Each row comes from the steps of one path. Every step used is in the known rows, and no mark comes twice. Write the path behind each row, first mark first.
(in the rows, 128 means zero)
Known rows
m p c v k n: [ 91 119 124 175  75 117 128 112 168  97 151 132  89 106 124 114 129 172
 163 131 131 161 151 123 139 180 131  88 140 141 115 144 192 129  91 144
 178 130  92  85 135]
c v k: [ 99 125  99 134  72 120 145  93 148 123  85 124  83  81 113 126 137 110
 175 123 121 143 124 141 143 138 114 112 166 155 169 140 132 138  82 112
 177 153 105  81  98]
p m: [128 145 120 153 138 122 129 166 121 142 101 108 151 104 148 118 141 100
 116 125 182 111 202 115 151 166  99 139 139  87 140  75 134 102 158 140
 101 126 137 103 120]
n k: [108 174  51  99 110 126 150 108 130 153  77 133 131 178 110 168 153  99
 105 155 139 129 101 157 142 103 134 119  71  91 165 162 128 158 156 127
 103 139 120  80 108]
n k x g p: [160 168 113 108 122 127 137 167 146 135 140 155 126 223 104 203 140 144
 145 142 133 128  86 151 118  72 138 172  60 104 117 168 139 115 156 126
 143  97 109 132 105]
v c p: [ 97 121  94 138 148 167 138 143 113  96 107 135 120  89 122 106 108  84
 120 158  90 114 151 109 117 162 108  96 140 125 107 137 140 120  97  91
  63 135 153 108 114]
x g p: [183 107 199 151 147 124 124 155  88 123 167 164 171 174  91 165 101 129
 103 112 102 155 132 114 115 110 156 180 112 142  97 178  90  84 159 131
 138 142 133 147 113]
c p m: [130 155 103 131 157 129 141 154 126 107  98 112 122  95 173 136 105 105
 101 120 136 132 237 125 153 167 102 137 152 126 108  74 160 106 135 106
 170 149 143 105 129]
x g p c: [178  94 160 165 141 146 116 165 111  83 198 170 194 189  96 146  94 124
  84 127 126 150 143  83 123 130 178 179 115 140 105 152 101  75 163 146
 121 123 142 155 125]
c p g x: [157 179 147  99 185 136 136 110  89  99 111 126 134  94 180 162 106 120
  95 112 116 109 167 115 132 122 122 100 139 175 103 118 130 136 123  83
 189 154 185 171 151]
n k p: [112 139  94  73 111 126 129 118 153 170  71  82 131 199 119 140 156 138
 100 140 136 132  74 182 126 108 139 124  82  92 174 143 124 162 143 128
 101 118 113 115 121]
x g p c v k: [178  95 156 162 108 148 125 145 137  75 185 164 159 163  94 144  96 133
 109 126 135 158 131  89 118 149 171 167 143 168 126 154 119  79 127 134
 163 129 115 150 108]
g p c: [133  74 158 141 134 149 111 153 137  84 177 193 127 169  93 107 119 114
  91 152 132 141 143 113 105 130 148 161 125  86 122 112 141 105 142 153
 108 130 118 120 129]
k p: [103  87 169  90 132 118 111 139 128 171 110  73 135 151 126  90 139 145
 122 107 122 135  97 157 131 103 123 134 128  99 136 120 110 142 131 132
  89 120 138 138 143]
m p c v k: [104 103 121 192  81 128 139 110 171  83 168 137  85 110 118 124 126 157
 140 131 133 164 158 102 148 174 112  92 145 138 128 139 175 119  95 135
 173 127 129  94 140]
m p c: [109 104 132 182 117 131 138 131 141 100 187 146 122 138 116 125 130 150
 107 136 132 155 165  89 149 146 115 103 115 101  97 139 159 117 147 151
 125 122 155 102 166]
g p c v: [131  70 151 156 108 143  96 130 147  78 159 193 129 152 103 110 127 114
 128 154 122 134 156 134 113 167 152 155 143 108 136 104 140 106 121 141
 149 141 123 121 105]
k x g: [142 152 141 133 138 121 133 198 122 146 186 144 142 162 124 169 129 135
 181 103 130 119 115  95 147  48 115 176 107 129  75 146 123  95 151 128
 110  87 157 148 141]
k p m: [121 101 175 114 136 119  98 168 143 166 102  47 151 135 153  81 141 145
 108 101 172 119 156 151 132 153 111 139 147  88 147  67 129 112 137 140
  95  99 131 138 136]
m p g x k: [170 154 217 157 157 106 140  97  89 141 157 130 147  87 155 156 131 165
 122 121 106 129 122 121 126 123 111  71 117 149  84 154 104 146 144 127
 169 153 169 190 165]
v k n: [ 81 152 122  78 101 109 158 135 129 149  80 125  72  97 105 109 120 148
 155 122 141 155  88 131 121  96 129 108 132 128 132 157 172 152  89 141
 112 142  20  61 120]
n k v c p g: [120 153  13 124 140 133 129  59  90 168  63 111 116 126 119 158 132 141
  69 158 135 116 102 131 130 145 131 124  81 138 168 159 127 162 108 108
 100  99 128  69 130]
g p: [140  89 200 124 145 122 119 133 104 126 128 178 106 155  87 134 125 124
 111 140 100 148 131 145  98 107 119 164 119  88 111 144 124 118 135 135
 128 156 111 107 118]
g x k v c p: [127 167 123 114 193 121 151  52 100 131 154 128 100  88 147  99 112  89
 121 104  74 109 134 117 105 123 107 101 135 156 113 143  60 162 169 139
  84 173 142 161 158]
p g x k: [175 168 166 109 170 125 128 112  73 139 131 140 196  87 171 137 137 112
 112 129 127  87  93 119 124 100 141  82 126 148 116 119  72 164 161 127
 118 157 172 221 146]
p g x k n: [162 180 178  88 169 114 117 116  67 154 116 133 205  79 175 130 141 127
 137 131 124  83  86 138 120 108 157  80 120 155 104 123  85 174 151 135
 121 164 136 213 139]
c p: [113 148  99 111 152 128 148 123 116 113 111 134 109 114 145 147 105 105
 116 127  87 146 182 130 149 107 119 131 133 137  98 126 134 137 121 100
 170 164 152  98 136]
x g p c v: [178  98 153 177 118 142 104 146 121  84 189 167 196 175 101 146 102 121
 108 128 118 142 148 103 125 155 179 174 135 159 110 143 104  76 146 137
 151 125 144 156 110]
x g p m: [199 120 197 173 149 127 117 174  95 121 156 140 186 164 113 157  99 131
  92 115 140 142 172 107 118 151 145 184 124 136 102 134 105  61 164 138
 145 128 130 155 109]
n k x g: [142 189  71 109 113 128 148 164 149 147 131 137 139 209 119 200 146 127
 154 139 144 119  88 135 141  64 135 153  58 111 123 162 137 126 161 124
 124  95 129 123 115]
x k p: [123  93 156  92 133 107 132 132 132 177 134  96 188 114 146  83 138 126
 130 148  84 144  82 177 135  80 143 119 133 102 106 104  56 180 151 163
  88 160 116 180 133]

Which path is each row?
[164 128 198 138 144 124 120 202 120 133 197 172 124 181 105 169 123 151
 173 109 116 127 114 113 115  55 122 196 106 117  71 151 130  84 145 131
 133  96 132 157 133] => k x g p
[ 96 108  52 162  88 146 109 128 155  94 154 154 165 121 130 101 144  81
 140 151 146 112 159 106 161 171 150 124 151 129 154  94 132 123 130 143
 116 122 163 112 119] => p c v
[100 158   5 123 137 130 145  54 115 161  76 110  83 149 105 153 131 128
  80 150 119 129 119 139 127 144 114 131  81 121 168 169 126 161 124 116
  87 112 116  46 127] => n k v c p
[109 105  67 155 164 123 116  67  58 162 105 115 101  66 125 113 110 148
  87 126 111 115 136  91 130 146 107 138 133 154 133 141 106 140  93 104
  83  97 156  74 160] => k v c p g
[117  80 156 134  94 135 104 131 154  82 135 183 107 134 102  99 117 138
 142 156 131 146 131 145  98 170 162 142 149 125 139 120 176 119  90 150
 163 141  61 103 100] => g p c v k n
[130 147 134 113 110 133 173 182 154 123 156 128  78 134 106 153 120 154
 173  94 155 150  94  84 134  45 105 151 130 136 111 159 154 107 106 124
 129  94  99 121 142] => v k x g
[158 130 174 125 123 135 158 201 159 108 157 133  71 140 110 151 110 164
 154  98 172 147 128  95 110  91 103 173 143 125 112 125 174  73 110 128
 152  84  73 134 126] => v k x g p m
[157 111 167 141 138 140 118 214 140 104 225 178 139 191 112 157 122 146
 161 114 139 123 125  90 124  74 139 195 110 118  72 128 144  76 152 142
 121  77 143 165 142] => k x g p c
[161 174 173 111 168 132 118 112  70 131 115 129 161 103 155 146 141 119
 101 106 153  78 113 101 123 108 124  95 123 146 130 129  99 136 151 108
 122 136 187 189 152] => p g x
[ 95 133 109 131  79 117 141 132 168 127 108 137  54  90 126 137 146 126
 221 116 128 130 111 139 138 108  93 128 159 146 147 124 165 130  72 109
 177 122 108  96 105] => c v k x
[107 147 121  95 122  84 136 130  98 185 116 153 193  87 145  99 131 112
 173 169  74 137  87 176 139  88 165 109 115 114  80 129  82 191 145 176
  84 190  65 132 110] => x k n
[135 148 130 127 174 173 124 133  91  86 104 130 143  78 148 117 109 100
 105 147 110  81 139  97 105 173 114  71 146 156 111 131 140 119 102  77
  91 128 179 166 127] => v c p g x
[131 128 170 108 101 125 118  88 146 127  83  78  96  87 146 110 137 147
 161  89 141 113  93 152 114 147 120  91 174 181 178 119 132 140  80 101
 196 132 125 164 117] => c v k p g x
[148 161 195  85 177 120 132 121 139 143 145  82 152 125 172  82 137 102
 127  93 122 101 128 150 106 127 114  96 143 118 129  92  72 144 197 157
 101 163 131 218 144] => g x k p m
[114 130 100 154 152 164 133 168 124  93  97 116 132  75 145 100 109  86
 114 155 126 100 197 105 123 206 102  98 155 116 113  96 161  97 108  97
  74 120 144 111 108] => v c p m
[111 108 138 127  78 119 122 120 171 138  70  67  95  87 142  98 139 138
 166 108 154 136 138 162 134 175 112 118 183 146 181  93 146 121  79 118
 179 125  98 112  99] => c v k p m
[101 156  18 115 119  99 145  46 103 196  80 113  91 164 100 162 150 131
  94 127 138 138 101 145 145  97 122 152  63 106 180 170 107 169 154 144
 101 120 112  38 139] => n k v
[133 178 163  95 172 120 156  93 115 125 153 141 139 114 147 118 134  73
 140 108  93 109 113 133 116  90 118  91 123 129 111 135  58 160 193 150
  89 193 141 194 144] => g x k
[128 122 112 142 153 166 121 146  89 106  97 132 157  68 142 117 110 108
 106 172 109  98 139 102 119 166 125  85 143 143 106 125 144 125  83  78
  86 117 171 136 119] => v c p g
[ 88 105  55 153 163 119 128  63  81 160 116 117  73  79 107 105 108 130
  97 118  94 129 152  97 131 144  98 149 132 138 131 152 110 135 104 116
  65 111 143  52 156] => k v c p
[105 125  56  83 103 146 122 131 177 132 109  88 153 214 124 123 157 129
  79 154 170 128  83 158 135 131 158 119  84  86 179 117 138 152 155 143
  90 100 121 125 128] => n k p c
[126  73 159 144  99 153 113 156 178  72 171 191  81 150 100 113 123 138
 160 144 139 134 133 127  98 132 133 161 152 112 133 101 178  99  91 142
 161 110  92 122 113] => g p c v k x
[132 156 197  73 172 118 137 101 129 144 150  98 145 135 155  87 135 100
 138  93  96 112  90 156 105  91 124  94 130 126 123 127  56 165 185 152
  93 174 137 213 149] => g x k p
[140 136 108  78 117 132 110 123 126 177  62  75 171 179 139 148 161 159
  80 150 162 116  56 177 130 113 155 112  82 107 171 132 128 168 129 113
 124 102 133 142 122] => n k p g
[111 116  81 136 141  82 148  65  83 202 142 133 147  82 127 109 132 120
 125 139  82 151 104 135 155  74 127 152 119 117 119 132  37 184 153 173
  78 160 119 100 154] => x k v
[103 121  52 103  85 141 108 114 187 132  96  89 154 199 130 120 159 126
 107 155 157 120  97 177 136 151 166 114  97 106 191 113 140 154 136 136
 126 104 122 125 110] => n k p c v
[168 175 142  95 188 130 141 109  87 110 121 133 164  84 191 154 105 113
 100 127  94 113 151 127 133 111 139  92 144 175  90 108 104 156 133  95
 186 173 173 197 149] => c p g x k
[102 109 127 183  81 131 138 138 188  86 187 145  69 118 127 131 136 167
 176 126 139 155 151 103 144 149 105 107 141 130 111 129 195 112  97 136
 183 102 129 103 151] => m p c v k x
[104 103 124 199  93 122 121 111 154 101 173 143 118 119 126 126 137 142
 137 135 123 148 169 113 153 178 121 101 134 129 113 133 159 118 121 136
 165 132 158 102 141] => m p c v
[ 99 104 133 113  74 117 126  97 170 142  82  85  84  95 124 104 138 139
 172 108 118 145 103 164 130 140 117 115 173 152 174 127 138 143  70 113
 176 135 104 110 106] => c v k p
[ 87 111  55 140  76 155 131 154 194  76 166 151 104 116 128 106 140 111
 180 138 171 121 136  93 148 134 132 128 160 130 153  88 177 118 100 137
 136  93 126 114 127] => p c v k x
[156  95 206 147 151 124 112 163 120 120 119 152 122 137 116 124 120 128
 102 128 149 130 191 141 100 164 108 171 141  79 127  93 143  85 146 140
 133 139 102 112 111] => g p m
[ 98 115  57 167 163 121 122  84  88 157 108 100  83  72 124  98 110 130
  92 117 125 118 189  96 131 176  87 149 143 130 138 118 125 114 115 122
  67 103 138  51 152] => k v c p m
[ 85 148 108 118  71 101 132  99 144 143  65 125  87  72 119 116 132 129
 196 123 117 138 109 164 135 150 132 101 161 162 153 149 159 147  69 122
 176 161  59  70  87] => c v k n
[121  99 141 117  78 121 113 101 145 148  72  80 116  77 138 112 140 155
 156 117 140 129  91 158 133 149 128 104 174 167 175 117 139 143  59 103
 191 127 117 136 107] => c v k p g
[ 95  67 119 123  98 143  89 137 169 124 140  84 159 146 138  66 144 131
 132 123 143 121 122 143 139 160 156 126 154 120 161  79 132 130 125 139
 114 106 156 150 136] => k p c v
[177 133 194 151 148 125 116 222 129 127 186 159 131 172 125 163 121 151
 169 106 149 118 150 111 118  91 112 201 118 112  72 116 145  65 150 135
 140  82 132 162 126] => k x g p m
[148 165 128  66 141 135 114 104 132 163  68  71 156 188 148 149 158 149
  81 125 163  96  64 172 114 118 143  98  82 121 178 135 119 164 150 112
 125 112 140 172 129] => n k p g x
